Known rows, with every step that occurs:
E S G Y V X: [ 29.4 -16.7  11.2 -24.7  -6.3  -8.0  -4.9  37.1  22.3   8.2 -50.3  -4.0
  10.4 -11.9 -22.9   4.9  -0.8  22.0  -2.0 -21.1  -1.8   7.3 -18.6  -5.1
 -40.9  45.6]
V X N G: [ 12.9   3.2  -2.5  -0.4 -16.0  -9.1  -2.0   8.0 -51.1  14.0  -8.8  11.3
  -9.1 -20.5   4.0   3.9   6.2  -7.3  -2.2 -19.0  23.9   5.0   8.1  -8.3
  19.0 -18.1]
X N: [ -2.2  -5.4 -11.2   6.1  -0.6 -18.6  -8.2 -12.5  -2.1  -1.1  -1.9   1.1
 -18.6 -11.6 -15.0  -2.1  -0.4  -9.2 -21.0 -10.6  12.4  12.8  -2.4   1.9
  36.0 -22.1]
G S: [ 10.0  -9.9   7.0   1.7  -0.3 -13.0  -3.1  -2.9  -1.0   5.1  -2.2  -8.4
  -3.6  -5.1 -29.9   1.3   4.6   7.8 -25.8 -14.6  -6.3  38.3   2.3   7.8
  42.4  -6.8]
E S G: [ 22.4  14.0  -0.8  -5.3  -6.5 -16.8 -22.6  29.6   7.7   9.1 -13.0 -13.2
  13.2  -4.6 -26.8  -1.4   5.3   4.9 -27.4 -21.1  17.8  26.6 -20.8  -2.0
  -4.6   6.5]
Y V X N G S E: [ 11.2 -15.2  -4.8  11.1   5.3   6.5  23.5  25.0 -16.5   3.8 -33.8   4.1
  -2.1 -19.6  -5.4  20.2  19.6  -4.1  16.9 -21.1   5.9   6.1  -3.2   9.7
  -6.9   8.3]
X N G Y: [ 16.7 -17.7   6.3   2.3   3.4 -23.6   0.6 -19.4 -26.4  11.0   3.8  -4.9
 -34.3 -11.8 -11.0  13.1  -1.3   2.8 -25.5 -15.1  19.9   6.4  15.6  -9.9
  34.1 -13.1]
V X Y: [ 10.6 -13.1 -10.8 -15.2 -16.9  -9.7  -5.6 -12.6 -10.0   6.1  -9.0  19.2
   3.4 -22.5 -16.2   2.2 -11.7   1.0   2.9 -16.2   4.0   4.4   2.2 -23.5
  14.2 -21.5]
N G: [ 19.0  10.8  10.4  -4.1 -17.0 -19.0 -15.2  -0.6 -34.1  21.4   1.9  -2.1
   5.3  -6.4  -5.6   4.7  -0.8   5.2 -34.6 -17.7  10.5  26.1  12.3  -7.3
  16.9 -24.0]
Y G S: [ 22.7  -1.8  10.2  -6.6  -1.3  -9.7   9.3  -2.0 -12.8   7.0   9.8  -8.3
  15.9   2.8 -28.9   6.6   4.3  12.2 -28.1  -4.6  -2.0  43.4   6.3   4.2
  34.9   0.3]
S E: [  1.0   5.3  -6.1   3.9  -8.2 -28.0 -19.3   5.2  27.1  -3.7 -16.4  -5.0
  11.4 -12.2 -24.6  13.1   6.9   8.7 -10.2 -24.2  23.8  33.1   2.5  -2.9
   4.7 -24.6]
V X N G S: [ 16.2  -8.5   1.8   7.3  -1.7  -0.9  13.4  13.0 -54.5  14.1  -4.1   4.8
 -15.6 -19.7  -6.8   7.1  13.4  -5.2   1.1 -19.6  13.8  13.6   7.3   0.8
  39.5  -4.5]
X V: [ -2.4  -0.3  -7.9   6.8   1.8 -18.5 -14.7  -8.6   0.6   5.2  -5.2   2.4
 -19.3 -14.8 -14.4 -12.7  -4.5  -0.2  -8.0 -23.9 -12.9  32.6   2.2  -7.6
  37.7 -11.2]
Y G S D: [ 15.4  -8.8   5.4  -4.0   4.2 -13.3  16.0  19.3   1.4   2.7  -1.4   6.1
   9.7   5.1 -39.0  21.4   2.5   7.7 -20.6 -16.3  -2.9  25.0  12.7   2.4
  30.8  -3.5]
G Y: [ 11.8 -19.2  12.8 -11.0  -4.9 -30.9 -13.5 -17.5  16.4   4.1  -7.6  -5.3
 -12.2  -7.9 -27.5   6.9  -8.9  20.8 -27.4 -15.3   3.6  24.6  12.4  -9.5
  26.6  -7.2]
S G Y: [ 22.9 -15.9  15.7 -21.6 -14.3 -39.3  -9.6   3.4   5.7   4.0 -32.4 -11.7
   7.6  -8.0 -34.3  14.0   4.3  18.5 -23.0 -25.8  18.6  22.3   3.8 -11.1
  11.1  -3.1]
Y V: [  4.6  -7.7   7.8 -12.3  -8.3  -9.7 -11.6  -7.2  17.2   6.2 -21.9   0.2
   6.2  -1.6  -9.8  -4.5  -9.0   6.1 -29.1  -6.4 -25.1  20.9  -5.9   7.4
  -6.4  -1.9]
E S G Y V: [ 26.7 -16.1  11.1 -17.2   6.0 -14.7  -7.3  17.9  34.6   6.3 -36.0 -17.0
   2.2  -0.8 -29.0   5.8  -1.6  17.1 -28.5 -15.2  -8.8  12.0 -22.1   0.1
 -28.7  38.2]
E S D: [  1.3   5.2  -9.7   7.9   8.1 -11.9 -19.4  30.3  33.2   4.2   1.5   6.2
 -10.5  -3.6 -29.6   6.1 -10.3   3.6 -23.9 -23.7   5.8  10.8  -7.3  -1.7
   6.1  -2.2]
Y V X: [  6.8  -8.2   8.4 -20.8 -19.5  -4.9  -4.4  12.8   6.1   9.4 -38.1  13.4
  16.1 -12.7  -3.3  -6.0  -7.6  10.8  -4.2 -10.9 -19.6  17.2  -2.9   2.9
 -17.6   5.0]
X V Y E S G: [  9.8  15.8 -27.5  14.7  10.9 -21.5 -10.0   7.4  27.3   3.2  -5.2   3.0
  -5.8 -14.3 -21.9 -11.2  -2.3 -11.8 -16.4 -23.5  16.7  24.3   0.3 -15.9
  -7.6  18.4]
Y V X N G: [ 12.7  -5.8   2.0  -5.8 -11.2   2.7   8.0   8.9 -37.2  17.1 -25.8  14.7
  -6.5 -14.7  12.4   2.9  -0.8  -8.2  -3.4 -10.1  -2.5  -5.8  -0.5   1.4
  -9.6  -0.9]
X V Y G: [ 12.8   4.1 -13.4   3.1   4.6 -20.9   2.0 -20.0  -6.2   0.2  12.5  18.0
 -14.0  -9.8 -14.0  -4.7  -7.5  -9.8  -9.1 -11.9   4.0  14.5  12.5 -18.3
  22.9  -6.7]
N X V Y E S G: [ 13.5  15.6 -23.7  21.7  24.1  -7.7  -6.6  15.7   9.0   9.4  -3.1  12.5
  -2.6 -27.3 -14.5  -1.3   3.3 -15.2   5.8 -26.4  -1.7  18.7  12.8 -14.2
 -15.6  18.0]

Rows:
[ 17.1  21.6  -7.1  -1.9  -7.1 -20.5 -17.0  23.6  23.8  11.6 -12.6 -17.9
  31.5  -3.2 -25.6  -1.7   1.6   8.4 -38.3 -17.5  22.6  44.6  -6.1  -4.0
 -16.2  11.4]
Y E S G
[ 18.1  -9.1  10.5 -18.9 -13.2 -43.4  -1.6  -2.1  21.8   6.2 -30.2 -15.4
  22.9  -7.0 -31.9  12.3   0.7  23.4 -33.1 -21.2  22.3  42.5  20.4 -15.4
  -0.8   2.0]
S G Y E
[ 25.5 -20.5  26.3 -22.5 -16.4  -9.9   4.0   5.8 -17.4  20.5 -33.8   6.9
   2.4 -14.0   0.3  12.1  -6.6  23.7  -8.8 -16.3 -12.9   7.5  14.5  -9.1
 -20.5  14.4]
N G Y V X
[ 27.0  -4.9   2.6  -2.3   1.9 -16.2  14.6 -14.9  -7.3  -1.3  15.3   7.3
   1.9   0.5 -28.4   9.6   1.4  -1.7 -27.3  -2.4   9.7  19.9  13.9  -2.5
  30.9  -3.2]
V Y G S
[  7.2   3.4 -24.3   5.9   8.8  -6.5 -11.5 -22.8  33.9   8.4  25.6  -5.5
   2.8  -8.8 -21.6  -3.6 -20.0  -0.9 -36.3  -4.0   3.1  26.2  -0.6 -16.4
   1.8  -3.2]
X Y E S
[ 20.4 -24.0  -3.4 -12.2   5.6  -4.3   4.9  27.8  16.9   0.2 -45.6  -2.8
 -12.5 -16.1 -20.6   5.4   3.6   5.2   4.5 -16.3   7.8  -8.1 -24.3   0.5
 -24.6  43.8]
E S G Y V X N
[ 20.5  -0.9  -7.8   7.3   7.3 -20.6  12.9  -2.8  16.8 -12.1   5.2   3.2
  12.0  -4.2 -33.5  24.3  12.6   1.5  -9.9 -11.2  29.0  21.0  12.1  -3.8
  11.8  -5.6]
V Y G S E
[ 19.0 -17.8   5.9  -5.5  -8.4 -18.5   4.2  -2.6 -37.5  12.5 -11.0   6.7
 -23.6 -22.3  -5.1  11.8   1.2   7.5  -0.8 -21.1  25.7   1.1  17.4 -15.4
  22.7  -6.1]
V X N G Y
[  7.7  15.6 -17.8  11.5   5.1 -19.3 -15.6  -9.6  40.2   2.8  20.3   2.1
  -1.3  -7.1 -17.5  -8.5 -13.4  -3.1 -39.4  -4.7  18.8  23.6  11.1  -5.7
  -9.2   3.1]
V Y E S
[ 24.1  -4.5  -7.9 -23.4 -17.6  -6.1   6.8 -13.4 -20.5   8.5   1.6  19.3
  22.1 -14.1 -16.3   8.3 -11.1   4.1   1.2  -6.0   8.5   8.8   5.8 -28.8
   5.8 -15.9]
V X Y G
[ 28.1  -7.7   8.3 -10.2   1.3 -26.0 -17.2  17.5  20.2   7.5 -17.2 -18.7
  -1.5  -5.4 -36.8   9.3   1.6  19.6 -26.4 -23.7  20.2  21.0 -11.9  -9.9
   0.9  19.0]
E S G Y
[ 21.4 -23.5  -8.7 -12.6   1.2   0.2  29.7   9.3  -8.8   2.5  -2.1  26.6
  11.1 -11.9 -37.3  27.3  -5.5   1.9  10.4 -18.6  -0.7  -0.1  10.4 -19.4
  21.9  -5.4]
V X Y G S D
[ 16.3 -26.5  10.3  -3.7   6.3 -12.1   9.8 -21.5 -14.3  10.7 -14.6  -3.7
 -29.9  -6.1  -3.9  13.3  -4.3   2.4 -27.6  -8.6  -7.3  -3.4   5.9  -2.3
   6.8   4.1]
X N G Y V
[ 15.6 -17.9   5.5   1.8   0.0  12.1  22.2  13.1 -40.3  13.7 -23.2   8.8
 -12.2 -15.0   1.3   5.3   9.2  -5.5  -0.6 -11.9 -13.8   3.9  -2.2  11.9
  11.1  12.2]
Y V X N G S
[ -0.1  -4.8 -10.5  -4.3 -11.2 -12.4  -4.5   5.6 -16.4   0.6 -15.3  13.5
  -8.8 -20.1  -9.4  -3.8   2.3  -4.7   5.3 -15.7  17.9   8.0  -0.1  -3.2
  25.4 -15.8]
V X N
[ 10.1   3.2 -22.8  -1.2  -2.7  -1.5  -7.7  -5.7  23.4   9.1   9.1   7.1
  11.2 -20.1 -17.1  -4.3 -17.7   3.0  -9.8  -9.5   9.2  22.2  -0.2 -21.5
  -9.2   3.5]
V X Y E S
[  3.4  -6.2 -14.9  -3.5  -5.9 -18.6  -3.7 -38.0  19.3   6.7  10.9   2.5
  10.9 -10.9 -19.3   2.9 -17.0  -2.0 -32.8  -5.9   1.4  28.7  14.1 -21.0
  13.0 -24.4]
X Y E
[  8.7 -13.9 -15.2  13.6  22.7 -13.8  23.2   4.7   6.6  -6.8   7.3  26.2
 -24.7  -6.6 -35.0  14.3  -1.3 -10.6   1.6 -24.3  -6.9   5.2  18.4 -10.3
  40.5   3.4]
X V Y G S D
[ 19.4  -7.7  -6.7  17.9  28.0   2.9  20.9  -8.8 -27.8   3.0  16.1  21.4
 -16.5 -22.2 -18.1   6.1   5.2 -10.6  15.4 -13.7 -25.2  17.1  25.9  -6.5
  38.0   6.1]
N X V Y G S
[ 21.0   7.7  -0.2  -9.7 -10.1 -24.0  -0.1 -18.9  -2.9   0.0  13.1  14.2
   7.8  -2.0 -16.9   4.9  -8.8  -2.6 -30.7  -2.1  19.5   9.9  14.7 -13.3
   7.5 -15.4]
V Y G
[ 23.7 -25.1  19.3 -34.9 -20.6 -20.4   4.2  22.0   8.5   6.7 -64.8   1.7
  19.3 -14.9 -20.4  11.4   2.5  22.1   1.4 -22.6  -2.8   9.9  -2.7  -8.5
 -29.8  24.3]
S G Y V X
[  0.9  12.0 -26.4  32.4  31.4  -1.2  -8.8  -2.6  20.8   7.6  21.5  18.9
 -21.0 -29.3  -8.5 -10.4 -10.6 -13.5   2.5 -16.8 -16.5  21.3  22.0  -9.9
   0.4  12.5]
N X V Y E S
[ 12.2 -22.7  -1.8  -6.5  11.4  10.4   2.4 -24.3  -2.2   9.1  -8.5  18.4
   0.1 -19.8  -7.4  10.0 -14.7  -7.2  -2.4  -5.1 -48.3  -5.5   4.9  -7.9
  -9.2 -10.3]
N X Y V
[-10.8   5.5 -34.6  28.8  25.7 -18.5  -5.5   9.0  53.9  -2.3  12.0  20.0
 -27.9 -13.1 -23.6  -3.8 -17.1 -14.3 -11.7 -26.5   3.5   9.1  10.9 -12.8
   3.7   9.5]
X V Y E S D
[  7.5 -22.8  -5.1 -13.1  -1.5  -3.6  -2.8 -32.8  16.5   4.1 -10.5   9.1
  -3.0  -6.7 -14.2   1.4 -17.9  -6.0 -22.3  -3.2 -30.2   2.5 -10.1  -8.5
  -0.6 -10.7]
X Y V
[ 10.7  -2.6  -1.8   3.3   8.3 -22.5 -13.0  -9.8  45.8   8.1   7.3 -19.0
  -2.2  -5.6 -28.2  -1.0 -14.7  23.7 -39.5  -9.1   9.3  40.5  11.8  -7.8
   1.4  14.6]
G Y E S
[ 15.2  -0.3   1.8   8.8  13.6 -21.4  -3.0  15.3  25.7  18.9   7.8  -4.8
  -6.9  -3.2 -25.3  21.5 -13.3  19.8 -38.2 -24.5  16.1  20.4  25.4 -14.1
  -9.1  11.0]
N G Y E S D
[ 17.5  -2.1  -8.6   9.5   6.8  -8.6   3.4   6.0  -8.1  17.7   6.0  -5.4
 -14.5 -20.1  -5.2   6.1  -4.7  10.3 -13.0 -14.2  30.2  16.2  14.6 -15.0
  -3.1  19.3]
V X N G Y E S
[ 22.8 -14.3 -14.4  -5.2  -1.4  -2.4  23.1   3.7  -0.8  -3.7  -4.9   7.6
  25.8 -16.6 -33.2  28.3   7.8   7.7  19.2 -16.7  19.3  19.5   4.2 -19.9
   9.5  -5.8]
V X Y G S E
[ 11.6 -14.5 -10.7  21.3  36.6  -0.7  27.2  11.3 -10.9  -1.2   7.5  37.7
 -22.0 -20.3 -27.4  19.8   1.6 -13.5  22.8 -25.5 -26.1  -1.4  31.3  -9.6
  34.3   3.6]
N X V Y G S D
[ -0.9  -1.5 -16.0  10.3   3.9 -23.5 -10.6 -21.1   8.3  -2.5   2.3  17.7
 -32.9 -17.6 -14.9 -10.8  -7.9 -12.5  -6.3 -20.6  -1.3  10.9   7.9 -13.0
  33.0 -13.2]
X V Y
[ 21.1 -13.7 -13.6   0.9  11.4  -8.6  17.4 -16.6  11.8  -5.5   8.2  -5.0
  15.7  -6.9 -40.1  30.0   6.2   2.5  -6.0 -11.8  13.5  25.7   0.9 -15.7
  20.2 -13.9]
X Y G S E
